Each row was made from one walk, in order. Every step used is in the known rows, and no mark comes twice. Write each row's walk.
Known rows:
W -> J -> U -> S: 32.5	-58.6	-7.0	-34.0	-13.8	-32.5	-5.4	16.2	12.5	22.8	13.7	-0.7	8.9	13.1	-30.2	-3.2	35.8	7.8	-11.5	-7.8	1.2	-6.3	7.6	-6.0	-43.8
J -> W -> S -> U: 10.5	-35.8	-4.4	-30.0	-6.4	-17.4	-16.3	-7.9	29.1	5.6	-4.6	17.8	7.2	18.6	-21.5	1.7	17.6	15.0	8.2	-25.7	27.3	4.7	15.1	-23.7	-22.3
J -> W -> S: -8.3	-43.5	-10.4	-24.8	-7.2	-13.8	2.8	-4.9	5.7	28.0	15.7	3.5	17.4	27.5	-32.1	-10.4	17.2	10.9	13.1	1.8	15.6	-10.3	6.3	-7.5	-28.8
U -> S -> L -> J: 7.1	-83.4	24.4	-3.5	1.5	-21.0	28.2	24.1	-18.2	18.8	-9.4	26.6	6.7	10.0	-25.2	-33.6	8.0	18.2	-9.8	6.5	-14.6	-41.6	13.6	-2.1	-31.2
J -> W: -3.0	-24.8	-8.2	-0.7	-8.4	-23.0	-12.4	-13.4	19.2	27.4	13.0	5.7	25.0	5.6	-1.7	5.5	7.5	-6.3	13.6	2.6	6.0	-19.6	12.8	-15.8	-32.6
L -> J -> U: 1.7	-22.1	-14.1	21.3	-13.1	-27.0	-3.9	-2.4	4.9	16.3	-0.1	37.9	8.5	-9.6	-12.6	8.5	10.3	-24.2	25.7	-21.2	-5.3	-31.0	21.8	-40.2	-32.1
W -> J -> U -> S -> F: 40.8	-67.2	-13.4	-45.5	-30.6	-18.4	-4.3	14.4	-5.3	36.2	24.1	17.7	-13.8	8.4	-16.4	1.8	32.9	-15.1	-9.2	-5.5	16.9	-4.8	11.3	3.1	-52.9
W -> S -> L -> J: -7.9	-64.2	23.9	-3.1	6.6	-12.2	45.7	30.9	-20.5	10.4	-13.8	26.0	1.8	8.3	-38.7	-34.3	6.3	22.1	-4.1	7.8	-17.1	-45.7	10.0	-2.9	-29.8
U -> J -> W: 4.6	-24.6	-1.2	-9.0	-13.8	-30.9	-18.4	-18.8	6.3	26.4	10.0	-5.9	28.5	2.8	16.9	0.9	-7.2	-8.5	-4.7	18.8	-8.1	-21.9	3.0	7.1	-52.1
L -> J -> W -> S: -12.7	-39.4	-15.6	-12.0	-9.0	-17.7	4.3	1.2	-16.6	13.5	8.0	32.1	15.1	25.7	-23.9	-23.1	19.1	-3.4	26.0	-15.9	8.2	-40.7	22.5	-17.4	-34.3
W -> J -> L: -7.5	-1.1	20.7	-6.1	11.0	-25.9	-1.6	24.9	-1.2	-9.8	-8.1	-16.2	2.6	-14.2	-8.9	-15.5	20.6	22.6	-24.3	0.5	-10.9	-31.7	-5.5	23.8	-52.5
S -> F -> J: 10.0	-22.8	10.7	-22.8	-17.2	-15.6	9.1	2.8	-13.0	22.7	2.4	34.8	-23.3	-18.7	14.1	-7.2	-9.3	-7.6	0.9	-6.9	-7.3	-17.2	30.0	-11.4	-66.8
J -> U: 6.7	-23.9	-7.6	9.7	-13.5	-23.8	-6.8	-7.3	27.4	30.0	6.6	9.0	12.1	-5.8	-20.6	23.0	8.5	-8.9	11.8	-1.7	4.3	0.3	7.1	-29.0	-25.9
W -> J -> L -> S -> U: 29.7	-2.4	24.8	-13.6	21.8	-34.6	-6.0	15.6	45.1	-38.9	-22.8	18.5	-21.0	-5.4	-0.7	0.7	0.1	33.8	-32.8	-25.2	-3.6	-2.5	-1.3	-6.2	-58.4
W -> S -> U -> J -> L: 0.8	-15.4	31.0	-24.1	0.8	-15.7	-13.3	3.5	-2.3	-15.3	-28.2	-9.6	-15.0	-0.9	-16.9	-11.9	-0.9	40.4	-28.2	-9.0	9.1	10.6	-11.7	20.4	-38.8
N -> S: 1.6	-30.8	6.1	-9.9	-19.8	-19.2	0.7	-19.7	5.3	11.0	5.9	1.6	-1.8	14.2	1.0	0.7	2.0	-3.2	-5.3	0.0	-5.6	18.8	-7.4	6.8	-16.3
S -> U: 14.2	-11.0	12.2	-5.1	-6.3	-12.9	-16.2	-1.0	24.1	3.5	-26.5	16.8	-7.2	-22.7	3.1	13.9	-1.1	5.5	-6.2	-10.3	9.8	18.6	14.2	-35.4	-23.6
F -> S -> W -> J: 19.8	-17.1	-1.8	-13.6	-19.6	-24.1	-9.8	46.7	13.7	-30.6	-22.8	-0.2	-14.6	-13.3	14.3	-3.5	21.8	-14.1	-11.4	-0.5	6.5	-5.5	-15.5	3.3	-31.7
N -> S -> F -> J -> U: 25.1	-39.4	-7.7	-26.4	-36.0	-38.0	-5.0	-27.2	16.0	15.8	31.6	43.1	-21.4	15.7	10.5	12.1	3.5	-18.8	13.1	-39.2	-5.1	-0.6	16.7	3.0	-51.1
N -> J -> U -> S -> L: 18.0	-73.2	5.7	5.6	-6.7	-22.4	11.7	-7.3	18.4	42.2	-2.7	7.6	29.1	40.3	-27.5	9.9	4.8	20.3	-2.7	-3.6	-0.8	-31.2	7.3	-4.3	-25.0
L -> S: 15.3	-28.1	8.1	-1.2	2.6	-15.8	17.3	-3.1	26.4	17.5	-1.4	25.4	-5.5	3.0	-7.2	4.9	-20.5	6.0	-8.4	15.5	-9.2	15.9	2.8	-30.5	-40.3
F -> J -> W: 2.5	-17.7	1.2	-12.8	-1.4	-44.4	-8.2	-10.6	18.6	12.4	12.2	21.0	20.7	5.5	5.2	-8.4	2.1	10.4	15.2	-20.3	-14.4	-38.5	29.6	-16.3	-59.8
L -> J -> W: -7.5	-20.9	-15.2	12.2	-9.3	-27.5	-9.5	-7.1	-3.5	13.7	3.8	34.6	21.0	4.3	5.1	-8.0	10.5	-20.9	25.6	-15.7	0.6	-50.1	29.2	-25.5	-40.6
W -> J: 11.7	-16.6	8.5	-18.2	-2.5	-20.0	5.5	24.9	-2.9	8.1	-7.2	-4.0	4.8	-17.3	-2.6	-10.8	13.5	2.5	-20.3	14.3	-14.4	-17.1	6.3	-3.4	-49.3
L -> S -> F: 21.3	-36.1	2.5	-11.3	-14.6	-3.0	19.8	-4.0	11.9	30.9	7.9	43.8	-30.5	0.7	7.2	12.2	-24.8	-16.4	-5.7	20.4	8.6	16.9	9.3	-21.7	-52.5
F -> S -> L: -4.8	-51.4	25.6	8.6	-7.7	-29.5	26.5	38.9	24.9	0.5	-14.0	5.6	20.4	-7.4	-21.1	-14.6	4.2	18.0	-8.1	18.4	-9.9	-8.7	-28.0	4.6	-13.9
F -> S -> U -> J: 17.9	-13.7	13.3	-11.6	-25.6	-31.2	-21.1	16.9	20.2	-18.6	-37.2	9.6	4.6	-22.2	15.8	1.9	-4.8	2.9	-20.4	-5.3	3.3	30.1	-22.7	-6.0	-30.8

Which walk is each row?
1.9	-70.2	7.3	4.8	3.0	-25.3	34.2	20.5	5.7	18.0	1.3	33.0	8.5	15.2	-50.0	-13.1	14.9	9.7	11.6	-10.8	-12.4	-47.7	12.9	-15.4	-28.2 | W -> S -> L -> J -> U
42.9	-20.3	19.4	-14.0	-0.9	-27.2	-6.9	-12.1	35.4	-3.5	-24.7	28.1	-16.2	-5.8	22.9	12.7	-35.8	10.2	-32.3	6.2	-10.2	28.7	2.2	-25.3	-56.7 | L -> S -> U -> J
2.3	-47.1	25.8	-34.9	-11.8	-17.8	0.5	7.4	-24.4	11.1	8.3	18.9	-28.4	7.3	-10.5	-25.1	10.1	28.8	-6.5	-19.7	11.8	-16.1	17.0	23.5	-63.8 | U -> S -> F -> J -> L
2.4	-7.1	-18.6	22.8	-17.2	-16.1	-8.7	-25.2	18.0	35.4	-9.7	12.6	23.9	14.2	-1.7	31.6	-2.4	-12.7	14.7	-14.1	4.3	-16.4	15.6	-28.7	-29.7 | N -> J -> U
11.3	-9.7	22.5	-7.8	18.3	-31.4	13.7	19.7	24.1	-18.9	-2.7	5.3	-10.4	1.8	-8.5	-12.3	0.0	27.3	-29.2	0.2	-16.2	-16.2	-9.4	11.1	-64.0 | W -> J -> L -> S
-16.3	0.5	31.4	-1.1	12.1	-33.3	0.4	4.5	4.1	-9.0	-7.1	4.2	-2.2	-11.4	-7.0	-17.9	1.0	37.9	-2.8	-19.9	-15.7	-30.7	12.6	5.6	-58.3 | F -> J -> L
-4.2	-46.8	24.2	19.9	6.4	-22.9	29.7	21.7	-6.2	11.2	-15.4	29.2	7.9	-11.3	-8.1	-20.5	-4.8	3.6	-2.2	7.9	-27.0	-56.2	15.7	-11.9	-35.2 | S -> L -> J
1.0	-3.0	3.4	13.6	-5.8	-1.0	10.5	-20.1	3.1	16.8	-8.6	36.5	-21.3	21.6	17.5	14.3	-26.3	-0.7	-4.2	-7.5	13.2	-12.4	4.5	6.6	-58.0 | N -> J -> L -> S -> F
-1.7	-57.5	21.1	9.1	-7.1	-32.6	27.7	0.1	-2.0	-2.4	-0.8	29.1	2.5	15.1	-2.1	-20.4	-1.9	0.3	-7.2	-6.6	-31.4	-40.0	0.8	13.9	-25.6 | N -> S -> L -> J
18.8	-30.5	17.6	-34.8	-12.0	-8.8	-6.5	-0.9	-3.6	3.5	-27.3	1.5	-12.2	-3.7	-6.8	-7.6	-5.9	19.9	-24.2	4.2	3.8	23.0	-1.5	-5.5	-38.1 | W -> S -> U -> J
35.6	-51.4	2.6	-36.4	-11.8	-13.8	-11.0	28.3	-5.5	-2.3	-8.0	-9.0	-26.7	7.2	0.2	-10.4	22.6	2.0	-22.2	5.3	13.3	-8.0	12.0	5.8	-39.9 | U -> S -> W -> J
13.1	-28.8	0.7	-7.3	-23.4	-9.8	-14.9	-18.1	11.8	-9.6	-0.1	2.2	-28.0	15.7	19.4	14.5	-3.1	-19.1	-1.6	-4.5	9.3	13.6	0.8	3.7	-13.7 | N -> S -> W
24.4	-10.6	18.3	-11.4	-13.8	-19.3	-19.8	-7.3	12.0	3.4	-30.2	5.2	-5.2	-22.3	20.3	8.7	-16.3	4.4	-26.3	4.9	-6.3	13.8	4.4	-13.5	-46.2 | S -> U -> J
27.2	-86.9	25.4	-22.2	1.7	-49.3	20.0	11.1	29.0	21.8	15.0	17.4	12.5	20.2	-36.6	-13.2	10.1	41.2	-4.4	-16.0	-21.7	-34.4	17.8	-7.0	-45.6 | F -> J -> U -> S -> L
28.7	-23.6	16.4	-24.5	-24.8	-27.9	-24.1	-29.7	14.2	-9.4	-16.3	5.3	-10.6	2.8	30.5	7.2	-13.4	0.5	-29.2	-13.3	-9.1	30.8	-10.3	12.9	-33.0 | N -> S -> U -> J
0.0	-47.6	0.0	-31.6	-22.3	14.7	19.8	7.7	-27.6	38.0	6.3	19.4	-26.2	3.3	-23.9	-9.1	8.1	-6.3	0.4	16.7	23.1	14.0	7.6	-0.1	-35.2 | W -> S -> F
-9.9	-47.3	18.6	20.5	-6.9	-34.6	29.9	45.8	3.3	-11.2	-23.6	35.0	16.7	-8.5	-13.1	-27.2	6.7	3.0	3.9	-0.6	-18.4	-37.8	-12.9	-5.2	-20.1 | F -> S -> L -> J
34.0	-19.8	12.1	-6.7	3.9	-17.4	-1.8	-7.4	49.0	-3.9	-20.3	39.6	-19.2	-4.7	3.5	16.9	-19.5	10.7	-11.8	-9.3	4.8	31.1	10.4	-46.3	-35.6 | L -> S -> U
-3.0	-50.0	6.2	17.8	7.3	-40.0	15.3	7.2	7.4	12.6	4.5	34.6	28.0	8.9	-3.2	-17.9	3.5	-3.0	13.4	-3.3	-17.7	-78.1	21.4	-9.2	-38.6 | S -> L -> J -> W
13.2	-22.2	19.4	-7.3	-7.6	-14.6	7.9	-7.0	-0.8	10.2	3.1	21.6	-31.2	-0.7	16.0	0.3	-31.8	1.8	-28.9	20.3	-2.2	0.8	-10.5	27.7	-72.1 | U -> J -> L -> S -> F
3.4	-21.6	13.2	0.4	-1.2	-7.6	10.9	-3.1	12.3	12.9	7.3	32.3	-33.8	0.9	-1.3	5.8	-16.2	0.6	-7.8	5.4	13.7	4.7	-1.1	4.5	-54.5 | J -> L -> S -> F
39.0	-31.6	-14.9	-17.9	-24.0	-36.8	-23.6	-6.1	34.4	-18.5	13.4	1.2	-22.7	18.6	13.7	23.3	20.6	-26.1	-4.4	-27.1	0.3	-7.0	-0.2	7.6	-33.4 | N -> S -> W -> J -> U
7.9	-88.8	8.7	-5.9	-1.1	-36.2	13.3	10.2	-1.9	20.1	11.9	28.3	26.0	30.5	-18.7	-27.8	16.5	11.9	7.2	-6.4	-4.3	-64.6	20.1	-0.4	-33.4 | U -> S -> L -> J -> W
-13.4	-4.6	27.6	4.6	-0.4	-22.7	-7.6	-3.3	-10.3	4.1	-11.1	-22.3	4.3	-13.2	2.5	-10.5	-10.5	20.4	-23.5	18.2	-11.4	-14.4	-12.7	30.5	-50.9 | U -> J -> L
-6.9	6.0	10.3	23.8	11.5	-14.4	8.2	-18.6	19.0	2.7	-21.1	15.0	2.6	26.3	4.5	9.7	-24.9	23.1	-8.0	-9.3	-1.1	-14.4	-1.8	-3.9	-44.6 | N -> J -> L -> S
-3.1	-70.7	11.8	-16.1	5.8	-22.8	25.2	9.3	19.1	26.5	16.0	1.7	25.5	30.2	-40.3	-17.8	10.8	28.8	-1.7	13.7	-0.9	-36.7	1.0	9.8	-26.2 | J -> W -> S -> L
8.6	-7.9	29.7	-13.4	-11.8	-32.8	-30.8	-28.0	15.8	-29.0	-15.3	-8.1	-13.6	6.3	21.5	3.1	-7.2	21.2	-31.4	-23.4	-4.2	15.0	-20.2	38.3	-34.5 | N -> S -> U -> J -> L
16.8	-36.3	15.2	-26.4	1.8	-17.1	-18.9	28.7	-6.2	-22.5	-8.6	-20.2	-29.9	9.7	-5.7	-17.2	27.0	20.7	-25.6	-5.9	19.3	-23.8	3.1	29.5	-42.7 | U -> S -> W -> J -> L
13.8	-6.5	23.3	1.3	19.3	-33.1	-1.5	0.4	34.3	-35.0	-11.6	25.5	-41.2	5.4	14.0	-2.5	-25.3	29.2	-7.5	-25.0	-4.3	-20.4	16.4	-8.5	-66.8 | F -> J -> L -> S -> W
-12.6	-28.0	21.7	-32.8	-3.5	-8.8	15.5	12.3	-26.2	5.0	2.9	18.6	-33.9	3.9	-23.3	-28.1	9.0	30.5	-1.0	-21.3	6.8	-19.3	12.1	23.0	-64.6 | W -> S -> F -> J -> L
36.0	-87.6	16.7	-25.7	1.3	-42.1	19.1	31.0	24.9	22.2	14.9	-3.7	15.5	16.2	-38.5	-12.5	29.4	25.7	-25.0	4.2	-14.9	-33.1	-1.6	9.7	-42.8 | W -> J -> U -> S -> L
9.5	-11.0	12.7	-13.2	-6.3	-28.0	-21.1	5.7	9.0	-40.9	-2.0	-17.2	-32.5	15.1	18.4	-5.3	17.4	3.5	-24.2	-19.7	2.5	-19.0	-13.1	46.3	-37.8 | N -> S -> W -> J -> L
